Every row comes from one small tree of marks. The marks that hang from a mark follow it in brackets, in the order of their numbers. Every link used is in the known rows. Which tree was each row made from?
Known rows:
q_680{q_563 q_864{q_139 q_398{q_162}}}: [-32.3   9.8   0.2 -16.5  -7.7 -14.1 -27.0  18.5   7.9  -4.0  17.4  -2.6
  -0.3 -10.4  -7.0 -26.1  -7.1 -13.1  -1.1 -14.7  -2.4   0.0   7.3 -22.5
  -6.0   7.7]
q_864{q_139{q_620} q_398 q_680{q_563}}: [-45.6   4.6  -1.6 -24.4  -3.0 -28.1 -20.1   8.1  23.7  -2.4   2.2 -25.4
 -25.9 -19.2 -11.5   7.2 -11.1 -24.3  16.6 -10.7   1.2  -0.5  -8.5 -30.4
   4.8   0.1]
q_162{q_398{q_620}}: [ -3.0   8.1 -13.8  -1.7 -12.3  29.0  -5.4   0.1   1.0   4.3  -8.1  29.5
  -9.3 -12.1 -11.6 -26.6 -11.2  18.2  10.0 -11.1   2.1  -1.3 -10.0 -14.2
  13.5  17.1]
q_139{q_620{q_359 q_398{q_162 q_864}}}: [ -6.6 -14.1  -8.8  24.5  -2.4  26.1  -5.3 -25.7  14.7  19.7 -16.6  13.4
 -11.6  -4.7  -8.0  22.1  -8.1  13.7  29.2   7.0  10.2  -2.6 -15.6 -15.6
   5.6   9.0]
q_680{q_864{q_139 q_398{q_620{q_359{q_162}}}}}: [-26.0   4.8   1.1  22.6  -1.2   8.6  -7.6   0.3   9.2  -9.4 -11.5  21.9
  -5.6 -12.4   6.1 -11.4  -3.5   5.9  17.9   9.9  -4.3   9.1   6.6 -16.6
 -17.2  11.2]
q_398{q_162 q_864{q_680}}: [-43.4  -0.4  -2.5 -32.7  -1.0  11.4 -23.4  -7.0   6.5   7.8 -20.3  -1.2
  -5.0  -3.8 -16.9   6.2  -8.9   7.7   0.6 -11.1   0.3  -2.2 -29.0 -21.0
  17.5   6.9]
q_620{q_139 q_398{q_162 q_864}}: [-16.1 -12.7 -14.5   5.9  -5.1  -3.8 -10.8 -26.2   5.6  21.0  -3.4  11.2
  -3.2   6.7  -7.1   1.5  -4.3  12.3   1.7  -3.2   0.2   3.0  -6.6 -10.9
   3.0   4.1]
q_139{q_620{q_359{q_162{q_398{q_864{q_680}}}}}}: [ -2.2  -6.7  -7.6   9.0   0.1  39.0  -6.8 -22.2   0.0  11.3 -29.8   9.1
 -22.3 -12.2   2.0  32.5  -8.4   1.0  25.4   3.3  -3.1   5.1 -21.6 -12.9
  13.0  -4.6]
q_398{q_162 q_864{q_139{q_620}}}: [-56.2  -2.7   8.6   6.7   0.1  14.3 -18.0  -7.8  10.4  -3.2 -34.5  -9.7
  -7.4  -1.9 -11.7  11.1 -11.0  -3.4   4.8   0.5   3.3  17.3 -19.6 -20.9
   2.5   6.4]
q_398{q_162 q_620{q_359} q_864}: [-40.9  -2.6   1.4   7.0   5.1  32.8  -4.2 -16.6   2.2   7.5 -28.0  27.0
   8.2  -2.8 -18.4  -5.3  -2.5  25.9  28.0   5.9   1.5  -1.2  -6.3 -15.8
   6.0  15.2]
q_398{q_162 q_620{q_139}}: [-47.5  -7.4  -3.5   6.1   2.3  10.7   2.6 -16.1   0.7   3.9 -10.7  18.4
   0.4   0.8 -13.1 -45.3  -5.7  18.4  19.9  -2.6   6.4  11.1  12.0 -19.6
   8.9  16.6]
q_864{q_139 q_680}: [-30.6   9.6  -9.5 -31.6  -8.3 -22.2 -27.8  14.6  24.1  -0.5 -11.8 -17.5
 -18.6 -14.4  -9.4  18.3 -11.0  -0.7 -11.2 -14.9   2.9  -0.2 -28.4 -23.3
  13.6  13.9]
q_864{q_398{q_162 q_620} q_680}: [-54.3  -0.8   1.3 -19.7   0.0   7.6  -7.6  -4.1   9.7  -7.1  -9.1  23.5
 -12.5  -9.7 -13.7 -30.2 -13.1  13.2  25.5 -13.1   6.8  -1.0  -2.7 -25.8
  13.7  13.5]
q_359{q_162{q_398}}: [ 20.6   6.7 -15.5  -6.4 -13.5  35.5 -12.8 -17.1  -7.7   8.8  -6.6  27.7
 -16.4  -9.6   2.2 -24.4 -10.5  11.2   5.2 -22.4   4.9   1.7  -5.5  -9.2
  11.3   5.1]
q_359{q_162{q_398{q_620 q_864{q_139 q_680}}}}: [-42.0   0.0   1.0  -0.5  -0.1  13.5 -18.6   2.3 -11.4 -13.1 -37.9  12.2
 -10.3  -5.7  -1.3  18.9 -11.5   2.3   0.3  -4.7 -17.3  14.6 -22.7 -13.1
   0.4  -0.5]
q_393{q_864{q_139 q_680}}: [-23.3   4.8  -7.4 -39.5  -1.5 -17.7 -30.8  23.0  32.7  -6.5  -7.4 -24.8
 -14.8 -11.8  -3.1  -1.3 -13.8 -10.0 -16.1  -8.7   3.2   4.9 -20.9 -27.4
  24.7  12.8]
q_162{q_398{q_620 q_864}}: [-18.0   7.5  -8.9   0.5  -9.4  31.8  -9.6  -6.4  -2.5   9.5 -18.9  24.8
  -1.3  -6.1 -15.6  -6.8  -7.0  14.4   4.7  -2.3  -7.9   1.0 -19.2 -11.8
   6.5  10.0]
q_139{q_620}: [-18.3   3.7  -9.2  -5.7  -8.0  19.7  -7.7 -11.5  19.9  13.1  -9.1  -5.5
 -20.3 -13.1 -13.7 -18.5  -9.9   2.3  14.1  -4.6  14.1   1.2 -17.5 -25.1
  10.1  13.9]
q_620{q_359 q_398}: [ 30.4   1.3 -26.7   1.2 -13.7   5.1 -10.6 -11.2  25.4  25.3   8.6  17.6
 -16.7 -13.4  -5.3  11.8  -6.2  22.8  14.4  -7.6  14.0 -18.0 -12.4 -12.9
   9.3  17.3]
q_359{q_162{q_398{q_864{q_680}}}}: [ -6.5   2.7 -11.3 -21.0  -7.1  25.0 -20.8 -13.8  -8.8   7.8 -20.2  11.8
 -14.3  -7.0  -1.5  12.2  -9.5   3.2  -0.5 -14.4  -8.9   1.9 -26.6 -11.5
  10.9  -3.5]
q_162{q_398{q_864{q_139}}}: [ -7.1  13.0 -10.9  -4.9 -14.8  10.5 -25.9   4.2   6.7   7.0 -19.8   3.1
  -6.9  -7.7  -7.8  29.0  -8.8   0.7 -18.7 -11.4  -9.0   5.8 -24.8  -6.8
   7.2   5.4]
q_620{q_139 q_359 q_398{q_162 q_864}}: [ -2.7 -13.6 -18.1  17.8  -2.2  -0.5  -5.4 -30.4  10.9  27.6  -4.4  17.7
  -1.6   3.0  -4.4  18.7  -1.2  18.8  17.1   4.2   2.5  -2.1   0.8  -6.7
   5.2   6.5]
q_864{q_139{q_620} q_680}: [-44.6   2.3  -3.4 -14.8  -4.0  -9.5 -18.9   9.5  27.1  -2.8 -20.7 -26.5
 -27.0 -16.2  -8.6  17.5 -14.8  -8.9   2.4  -4.3   7.1   7.9 -29.6 -28.8
  12.4  11.1]
q_620{q_139 q_359{q_162} q_398{q_864}}: [ 12.6 -13.3 -21.5  19.5  -1.4   0.4  -4.6 -41.2   4.7  29.1  -7.7  15.6
  -9.0   2.2   4.1  19.3   3.0  13.6  16.5   7.8  -2.5  -0.2  -0.2  -5.2
  -6.9  -2.8]

Write each row's tree:
[-33.2 -16.8  -5.5  -2.3  -1.9  10.7 -15.3 -13.0  13.7   7.0 -16.6  -3.0
 -19.1  -3.5  -9.3  18.9 -15.6   2.3  13.7  -1.3   4.9   0.7 -33.6 -24.4
  11.3   6.2] | q_139{q_620{q_398{q_162 q_864{q_680}}}}
[-18.3  13.0  -8.6 -24.3  -9.7 -19.5 -30.5  27.6  12.6   5.3  14.6 -22.5
   0.3 -13.4 -10.8 -14.1  -4.0 -13.1 -14.3  -7.7  -5.7  -3.4 -12.0 -24.5
  -5.2  13.7] | q_680{q_563 q_864{q_139}}
[ 21.9  -6.0 -30.5  12.7 -10.1 -13.7  -2.3 -20.5  24.4  31.2  12.0  11.2
 -15.0  -7.4  -0.5  12.0  -0.9  18.0  14.4   0.2   9.5  -9.4   1.3  -9.5
   8.9  12.7] | q_620{q_139 q_359 q_398}
[-22.8 -19.2  -2.3  -3.6   2.4  -9.8 -21.7  14.5  30.7 -13.3  -9.2 -18.5
 -23.7  -7.6   5.1   0.1 -24.3 -10.2   3.9  -4.0  11.8  12.5 -17.1 -29.7
  24.2  11.0] | q_393{q_864{q_139{q_620{q_398{q_162}}} q_680}}
[-29.6   8.9  -4.1   8.1  -8.9  12.9 -16.7   7.0   0.0  -3.0 -27.9  13.8
  -1.8  -5.5 -12.3  13.9  -9.6   8.0  -5.6  -1.9 -12.4   9.7 -19.2 -10.5
   1.0  10.8] | q_162{q_398{q_620 q_864{q_139}}}
[-54.5   4.4   6.2   3.1  -2.8   3.9 -11.8   0.2   9.5 -15.4 -16.0  23.6
  -6.9  -6.8  -9.9 -26.4 -12.3  10.6  15.1 -10.2   5.2   9.7   6.8 -19.5
  -0.3  14.3] | q_864{q_139 q_398{q_162 q_620}}
[-28.3  -2.2  -0.6   7.9   1.9   0.2  -9.3 -14.2  20.5  -3.7 -21.4  -2.2
 -32.7 -17.5   7.5  24.4 -10.2  -7.3  29.6  -0.4   7.5   8.1  -3.4 -20.7
   2.2  -0.9] | q_864{q_139{q_620{q_359{q_162}}} q_398 q_680}
[-34.0   6.9  -9.8 -51.7  -2.5 -13.8 -26.5   1.0   6.9  16.4   0.5 -18.4
  -2.7  -9.6 -24.3   7.7  -1.9  -8.3   1.3 -11.3  -8.4 -14.8 -25.8 -25.2
   8.3   1.7] | q_398{q_864{q_680{q_563}}}
[-31.2   3.1  -9.0 -27.0  -2.5   5.4 -16.4   7.4  -8.2   6.6  -6.9   4.8
  -0.8 -10.6 -21.2  -1.7  -6.8  -0.1  12.9  -8.2 -16.7  -8.9 -19.5 -20.0
  10.0   3.5] | q_162{q_398{q_620 q_864{q_680{q_563}}}}
[  7.2 -13.9 -13.1  24.4  -5.1  23.5  -1.6 -20.3  18.9  15.5  -4.7  18.4
 -20.1 -10.2  -3.5   2.0 -12.7  19.2  35.1  -1.7  21.0  -4.9  -4.9 -17.9
  13.1  15.2] | q_139{q_620{q_359 q_398{q_162}}}
[-33.1  13.4  -8.6 -42.2  -7.1 -37.3 -28.1  14.3  20.0   0.8  10.4 -16.4
 -16.2 -17.4 -12.8   6.4  -7.7 -15.5   2.6 -20.1  -2.9  -9.8  -5.6 -25.3
   5.2   2.5] | q_864{q_139 q_398 q_680{q_563}}
[-43.4   3.5   2.8   0.9  -5.5  21.3  -7.5   3.7   6.3  -5.2   3.0  27.9
  -0.7  -7.2  -9.3 -53.6  -9.9  10.3  14.0  -1.9   2.5   4.0  -0.1 -24.1
  -0.9  18.3] | q_680{q_864{q_398{q_162 q_620}}}
[-44.4   5.3  -1.3 -37.9  -2.3 -28.2 -27.6   9.9  11.2  -6.5   5.7  -5.6
 -10.7 -12.3 -11.1  -5.0 -11.4 -11.2   9.9 -25.3   1.9  -4.9   3.1 -24.8
  10.0   2.3] | q_864{q_139 q_398{q_162} q_680{q_563}}
[-28.3  10.8  -3.0  16.8  -6.5  -3.0 -10.7  15.4  24.0  -3.1  -3.8  12.6
  -4.8 -15.3  -4.2  -2.0  -4.4   5.7  10.8  11.8  -2.4   1.8  -2.1 -18.6
  -9.6  19.3] | q_680{q_864{q_139 q_398{q_620{q_359}}}}
[-29.6   6.2  -2.4   5.6  -9.1   3.5 -18.1  17.3  23.3  -0.1  -8.8 -23.7
 -15.0 -13.2  -5.0  -3.7 -10.4 -11.8  -9.6   5.8   3.4  12.8 -24.5 -26.4
  -2.9  17.0] | q_680{q_864{q_139{q_620}}}
[-28.1   2.6   0.3  14.7  -4.1  25.6 -14.6  -6.1 -15.2  -8.7 -36.8  22.2
  -4.0  -2.3  -2.6   3.2  -9.0   6.9   1.4  -3.6 -14.2  16.5 -11.7  -7.9
  -8.1   1.4] | q_359{q_162{q_398{q_620 q_864{q_139}}}}
[  0.2  -5.7 -18.3   3.8   0.6  13.5  -7.1 -27.1  -4.4  20.8 -17.8  11.8
 -12.5  -4.8   5.8  30.8  -1.0   5.7  12.6   0.7  -9.9   5.6  -5.2  -4.3
  12.9  -6.3] | q_620{q_139 q_359{q_162{q_398{q_864{q_680}}}}}
[-36.9  -2.6 -13.1 -12.5   5.3 -28.8   2.5  -9.8  15.8  13.0  13.3   3.8
  -6.8 -14.0 -14.1 -10.8   2.8   0.3  40.4   3.3  -3.7 -10.1  21.6 -22.9
   6.9   3.4] | q_864{q_398{q_620{q_139 q_359}} q_680{q_563}}
[-19.2 -17.5  -8.1   9.9   1.5  12.0  -9.0 -17.9  19.3  14.8 -18.0   2.4
 -17.7  -7.0  -6.7  37.1 -11.4  10.8  28.3   6.1   7.6  -4.6 -27.6 -19.8
  13.5   6.9] | q_139{q_620{q_359 q_398{q_162 q_864{q_680}}}}
[-28.4  -2.8  -3.2 -21.2   2.2  17.9 -14.1  -5.4 -22.7   0.5 -14.2  14.5
  -2.7  -7.0 -11.7 -12.5  -6.8  -1.4  19.3 -10.1 -18.4  -2.5 -10.1 -17.5
   2.1  -5.0] | q_359{q_162{q_398{q_620 q_864{q_680{q_563}}}}}
[-19.7  -7.7 -10.6  18.4   6.2  14.1   8.8 -31.1  -0.2  11.1 -15.8  24.5
  -5.3  -3.9  -1.5 -25.8   1.4  19.7  33.8   8.0   3.4   7.8  19.6 -13.8
  -0.9   8.9] | q_398{q_620{q_139 q_359{q_162}}}
[-33.2  -7.8  -8.2   5.9   7.2  -4.7   7.2 -28.1   8.1   5.8 -10.2  22.5
 -16.5  -9.0   2.4 -12.3  -1.0  10.6  39.3   6.2  -0.3   4.0  18.6 -17.8
   1.9   1.4] | q_864{q_398{q_620{q_139 q_359{q_162}}} q_680}
[ -2.8 -14.3 -10.8  18.7  -0.4  -5.7 -11.6  -9.3  20.7   0.4 -19.1  -4.8
 -34.5 -14.5  10.4  38.4 -13.7   1.7  23.7   1.1   8.3   3.4 -16.8 -19.2
   3.1   4.6] | q_864{q_139{q_620{q_359{q_162} q_398}} q_680}
[ -7.3  -3.9 -12.1  14.8 -12.3  -7.1 -15.1   0.2  26.2   4.5  -7.1  -9.3
 -27.5 -11.1  -3.0  13.8 -14.1  -0.8   3.8  -3.7  10.4   4.4 -21.3 -21.3
  -0.1  13.4] | q_864{q_139{q_620{q_398}}}
[-12.3   5.4 -11.5 -57.8  -1.2 -18.7 -24.5   9.3  26.4   5.5  23.1 -12.4
 -12.0 -15.2 -10.7 -35.6  -8.4 -18.3   8.9 -16.2   2.3 -12.9   1.1 -31.0
  21.8   1.0] | q_393{q_864{q_398 q_680{q_563}}}
[-18.9 -15.2  -7.7  17.8  -1.2  -9.0 -12.7   0.9  27.1  -0.6 -15.6  -3.6
 -26.1 -13.2   1.9  39.6 -17.1   6.7  22.8  -2.3  14.3   1.6 -17.0 -21.3
  15.1  14.4] | q_864{q_139{q_620{q_359 q_398{q_162}}} q_680}
[ -8.4   3.0 -13.6  -2.7 -13.0 -14.2 -26.9   0.1  18.1  11.2 -11.8  -3.8
 -10.3  -3.6  -8.4  33.3  -7.2   4.3 -16.4  -4.7  -4.4  -2.8 -30.5 -13.0
  -6.7   8.8] | q_620{q_398{q_864{q_139}}}
[ -1.4   1.2  -8.3   5.7  -7.0  41.0  -3.6 -14.4 -14.0  -1.7 -15.5  37.3
 -11.4  -8.2  -2.1 -37.7 -10.9  17.5  17.8 -13.3   0.5   5.7   0.5 -12.3
   5.6   9.2] | q_359{q_162{q_398{q_620}}}
[-31.8   9.2 -10.5 -44.8  -5.0 -34.2 -30.3  20.5  14.5   2.4   2.7 -24.9
 -12.2 -15.7 -15.3   8.1  -7.7 -11.0  -2.9 -19.3  -2.0  -8.0 -16.3 -26.9
   9.6   8.4] | q_864{q_139 q_680{q_563}}
[  7.5   5.7 -11.4  -5.9 -10.7  37.6 -16.5 -21.8 -13.4  11.9 -18.2  23.1
  -8.7  -4.1  -2.4  -4.8  -6.6   7.4  -0.8 -13.8  -5.9   3.7 -15.4  -6.4
   3.7  -2.5] | q_359{q_162{q_398{q_864}}}
[-33.2  -7.6  -5.4 -26.0  -2.3 -29.6 -33.0  10.0   6.3   2.5  -2.8 -12.9
  -5.2  -3.1 -12.9  28.5 -10.8  -5.5  -1.5 -14.5  -8.7  -7.3 -21.3 -20.9
   3.3   2.5] | q_620{q_398{q_162 q_864{q_139 q_680{q_563}}}}
[  8.4  -3.6  -8.4  24.4  -3.1  51.4  -2.8 -31.8  -4.0  16.2 -27.3  19.8
 -15.2  -9.2   1.2  17.4  -5.6   5.1  25.5   4.6   0.1   6.9  -9.8  -7.9
   5.1  -2.8] | q_139{q_620{q_359{q_162{q_398{q_864}}}}}
[-36.2   1.0   1.5 -46.3   3.8 -26.6 -31.3  19.8  20.1 -13.4  10.6 -13.7
  -6.9 -10.4  -5.2 -23.5 -13.8 -19.9   5.0 -19.5   1.5   0.8  10.1 -29.3
  20.9   1.5] | q_393{q_864{q_139 q_398{q_162} q_680{q_563}}}
[-15.8   1.7  -0.3  28.8  -2.9  13.0  -9.2  -6.2  18.2  -1.3  -9.7   2.1
 -20.7 -14.8  11.1   2.2  -6.4  -9.8  17.8   9.6   4.1  13.3   1.2 -19.8
 -13.7   4.0] | q_680{q_864{q_139{q_620{q_359{q_162}}} q_398}}
[  4.4   2.0 -16.9  10.3 -10.1 -11.3 -22.1  -4.5  23.1  17.7 -12.5   2.3
  -9.7  -7.6  -5.7  53.4  -4.0  11.8  -2.3   2.4  -1.5  -7.9 -23.3  -9.0
  -3.1   9.9] | q_620{q_359 q_398{q_864{q_139}}}
[-21.1  -0.9 -12.7 -31.5  -6.0 -40.8 -34.1  13.3  14.5   9.5   1.4 -23.1
 -11.0  -8.2 -14.2  39.1  -6.9 -10.6  -8.3  -9.7 -12.5 -12.6 -29.7 -21.3
  -1.7   1.0] | q_620{q_398{q_864{q_139 q_680{q_563}}}}
[-48.0  -6.5   8.5 -14.4   4.6  -3.7 -19.9   8.1  31.8 -18.7 -13.1 -14.7
 -22.9 -11.0   2.8 -12.4 -20.4 -19.0  10.7  -4.6  11.1  16.8  -2.7 -30.9
  24.4   4.7] | q_393{q_864{q_139{q_620} q_398{q_162} q_680}}
